Each row comes from the steps of one path. Every step used is in the known rows, and no mark comes twice. Write the path behind each row, first mark first.
In the rows, zero is written as 100.
Known rows:
takeg kapi daba: 103, 101, 98, 80, 89, 99, 79, 94, 115, 104, 103, 102, 65, 73, 119, 103, 100, 98, 113, 101, 97, 120
doleg takeg kozo leda kapi: 100, 113, 103, 113, 97, 107, 169, 109, 126, 118, 100, 108, 101, 88, 92, 111, 104, 107, 99, 42, 103, 84
sugu daba: 104, 104, 102, 105, 96, 101, 119, 103, 104, 108, 100, 103, 118, 101, 88, 100, 101, 102, 107, 90, 94, 109
leda kozo gami kapi daba: 88, 116, 105, 76, 93, 101, 40, 85, 111, 117, 96, 108, 84, 87, 106, 121, 111, 100, 115, 103, 106, 91
kozo gami kapi daba doleg: 97, 111, 98, 81, 90, 89, 22, 91, 105, 114, 109, 118, 61, 84, 97, 117, 107, 106, 112, 112, 100, 112
leda kozo gami kapi: 87, 110, 101, 88, 100, 106, 65, 78, 104, 119, 94, 106, 113, 102, 81, 124, 112, 102, 105, 98, 110, 83
daba doleg takeg: 107, 108, 100, 99, 93, 91, 143, 108, 105, 111, 112, 133, 79, 104, 110, 95, 103, 105, 103, 94, 101, 121
daba doleg takeg kozo leda kapi: 102, 113, 102, 111, 95, 104, 160, 109, 126, 118, 104, 112, 92, 85, 89, 113, 105, 109, 99, 44, 101, 90
takeg kapi: 108, 89, 92, 93, 94, 102, 121, 91, 111, 100, 105, 98, 85, 81, 101, 99, 97, 99, 102, 94, 96, 124
leda kozo gami: 99, 108, 101, 84, 103, 96, 115, 68, 121, 111, 98, 104, 107, 92, 89, 121, 112, 107, 102, 83, 106, 75
gami kapi daba doleg takeg kozo: 99, 114, 91, 103, 83, 96, 115, 104, 119, 115, 109, 124, 75, 73, 139, 112, 89, 105, 108, 100, 98, 101
sugu daba doleg takeg kozo: 106, 111, 91, 109, 85, 94, 149, 105, 122, 113, 110, 123, 87, 75, 132, 107, 87, 107, 105, 91, 94, 103
doleg takeg: 104, 107, 103, 105, 97, 98, 160, 107, 104, 109, 104, 125, 98, 111, 115, 91, 101, 100, 101, 90, 104, 110
takeg kapi daba doleg: 108, 102, 94, 78, 86, 90, 59, 97, 112, 105, 113, 113, 48, 72, 105, 108, 103, 105, 111, 106, 94, 129
sugu takeg: 103, 97, 93, 104, 98, 102, 153, 110, 101, 112, 106, 129, 95, 114, 119, 93, 104, 105, 99, 89, 91, 109
gami kapi daba: 89, 112, 104, 85, 91, 103, 32, 101, 101, 111, 97, 106, 81, 92, 112, 110, 105, 96, 114, 112, 104, 103
sugu daba kapi takeg kozo: 96, 95, 88, 97, 83, 101, 83, 104, 122, 113, 110, 105, 91, 78, 98, 106, 86, 96, 104, 100, 86, 106
sugu daba kapi: 99, 100, 106, 101, 91, 94, 114, 101, 103, 117, 107, 108, 88, 86, 80, 96, 101, 86, 106, 93, 94, 118
kozo gami kapi takeg doleg: 78, 94, 87, 77, 88, 104, 24, 91, 102, 103, 108, 107, 94, 94, 74, 128, 107, 110, 102, 90, 94, 134
takeg kozo leda kapi: 99, 110, 102, 111, 98, 108, 148, 107, 125, 114, 98, 100, 102, 85, 87, 115, 103, 107, 98, 45, 101, 80
takeg kozo gami kapi: 85, 111, 96, 105, 98, 100, 51, 77, 105, 118, 97, 106, 110, 92, 100, 123, 97, 102, 104, 106, 107, 81
kozo leda kapi gami: 98, 102, 93, 92, 99, 70, 133, 119, 120, 102, 102, 106, 110, 92, 72, 116, 111, 105, 92, 68, 116, 60
daba doleg takeg kozo: 105, 110, 90, 108, 87, 94, 142, 104, 120, 110, 111, 122, 81, 75, 135, 107, 87, 106, 102, 94, 96, 100
doleg takeg kozo leda: 103, 107, 94, 108, 96, 102, 129, 106, 124, 114, 101, 116, 100, 89, 111, 105, 101, 111, 89, 44, 98, 88
daba doleg: 106, 101, 95, 91, 94, 91, 75, 101, 101, 103, 111, 112, 72, 91, 91, 106, 103, 107, 102, 105, 96, 115
sugu takeg kozo: 101, 103, 85, 111, 90, 102, 150, 105, 117, 111, 106, 119, 92, 83, 142, 105, 87, 106, 100, 91, 89, 92

Write each row's path:
103, 115, 93, 105, 84, 95, 147, 106, 126, 114, 110, 122, 72, 69, 137, 110, 89, 106, 108, 90, 97, 99
leda kapi daba doleg takeg kozo
87, 116, 101, 88, 92, 97, 29, 85, 111, 116, 98, 108, 82, 81, 119, 120, 101, 100, 114, 109, 105, 90
takeg kozo gami kapi daba
104, 107, 98, 81, 89, 89, 49, 101, 107, 105, 111, 114, 55, 81, 104, 108, 105, 106, 110, 109, 95, 117
kapi daba doleg
113, 94, 91, 93, 90, 96, 150, 96, 114, 108, 113, 121, 70, 84, 108, 95, 99, 102, 104, 90, 97, 138
daba doleg takeg kapi
109, 91, 82, 82, 91, 62, 140, 111, 118, 98, 113, 120, 86, 82, 97, 107, 102, 103, 96, 99, 112, 96
daba doleg takeg kapi gami
85, 90, 86, 77, 87, 104, 51, 101, 104, 95, 111, 104, 87, 90, 81, 118, 105, 110, 100, 86, 89, 140
kapi takeg doleg
96, 94, 91, 85, 94, 60, 104, 113, 108, 100, 109, 110, 89, 83, 84, 107, 103, 91, 94, 106, 113, 77
daba kapi gami
109, 100, 92, 79, 86, 91, 78, 100, 112, 109, 115, 123, 46, 77, 112, 106, 104, 107, 111, 103, 91, 132
sugu takeg kapi daba doleg
85, 89, 89, 77, 82, 101, 58, 102, 105, 103, 114, 107, 81, 84, 71, 117, 105, 103, 103, 83, 87, 149
sugu daba kapi takeg doleg
98, 113, 95, 110, 99, 86, 124, 72, 123, 115, 104, 118, 102, 84, 124, 115, 91, 107, 100, 89, 105, 77
doleg takeg kozo gami
95, 99, 90, 98, 94, 109, 58, 107, 121, 115, 102, 107, 105, 95, 84, 110, 102, 110, 91, 56, 94, 92
gami kapi takeg kozo leda
96, 86, 97, 84, 89, 101, 57, 108, 107, 115, 111, 109, 94, 108, 55, 94, 102, 90, 105, 103, 87, 129
sugu daba kapi takeg
86, 114, 97, 106, 98, 100, 72, 80, 106, 121, 99, 115, 109, 96, 106, 120, 98, 102, 104, 103, 108, 84
doleg takeg kozo gami kapi
103, 113, 98, 87, 87, 93, 74, 104, 120, 113, 111, 114, 55, 71, 100, 116, 105, 109, 109, 82, 96, 106
takeg kozo leda kapi daba doleg
105, 88, 82, 83, 94, 66, 118, 108, 116, 92, 107, 104, 97, 80, 92, 109, 100, 100, 95, 102, 111, 86
takeg kapi gami
93, 106, 93, 102, 98, 92, 85, 74, 127, 114, 105, 106, 105, 87, 95, 121, 92, 107, 102, 91, 99, 78
leda kapi takeg kozo gami
94, 103, 90, 100, 98, 90, 69, 72, 124, 112, 105, 107, 104, 88, 101, 118, 91, 107, 100, 97, 98, 81
kapi takeg kozo gami
86, 110, 93, 106, 98, 101, 69, 81, 105, 122, 99, 116, 108, 97, 107, 121, 99, 104, 103, 102, 104, 84
sugu takeg kozo gami kapi
86, 93, 93, 85, 97, 105, 9, 93, 103, 115, 103, 109, 111, 123, 60, 109, 105, 100, 103, 112, 97, 108
kozo gami kapi takeg
88, 90, 93, 83, 94, 112, 16, 108, 98, 111, 103, 106, 108, 123, 63, 103, 104, 97, 103, 114, 95, 117
gami kapi takeg
79, 95, 87, 69, 87, 108, 38, 90, 108, 104, 107, 106, 94, 91, 71, 132, 112, 111, 103, 83, 94, 130
leda kozo gami kapi takeg doleg
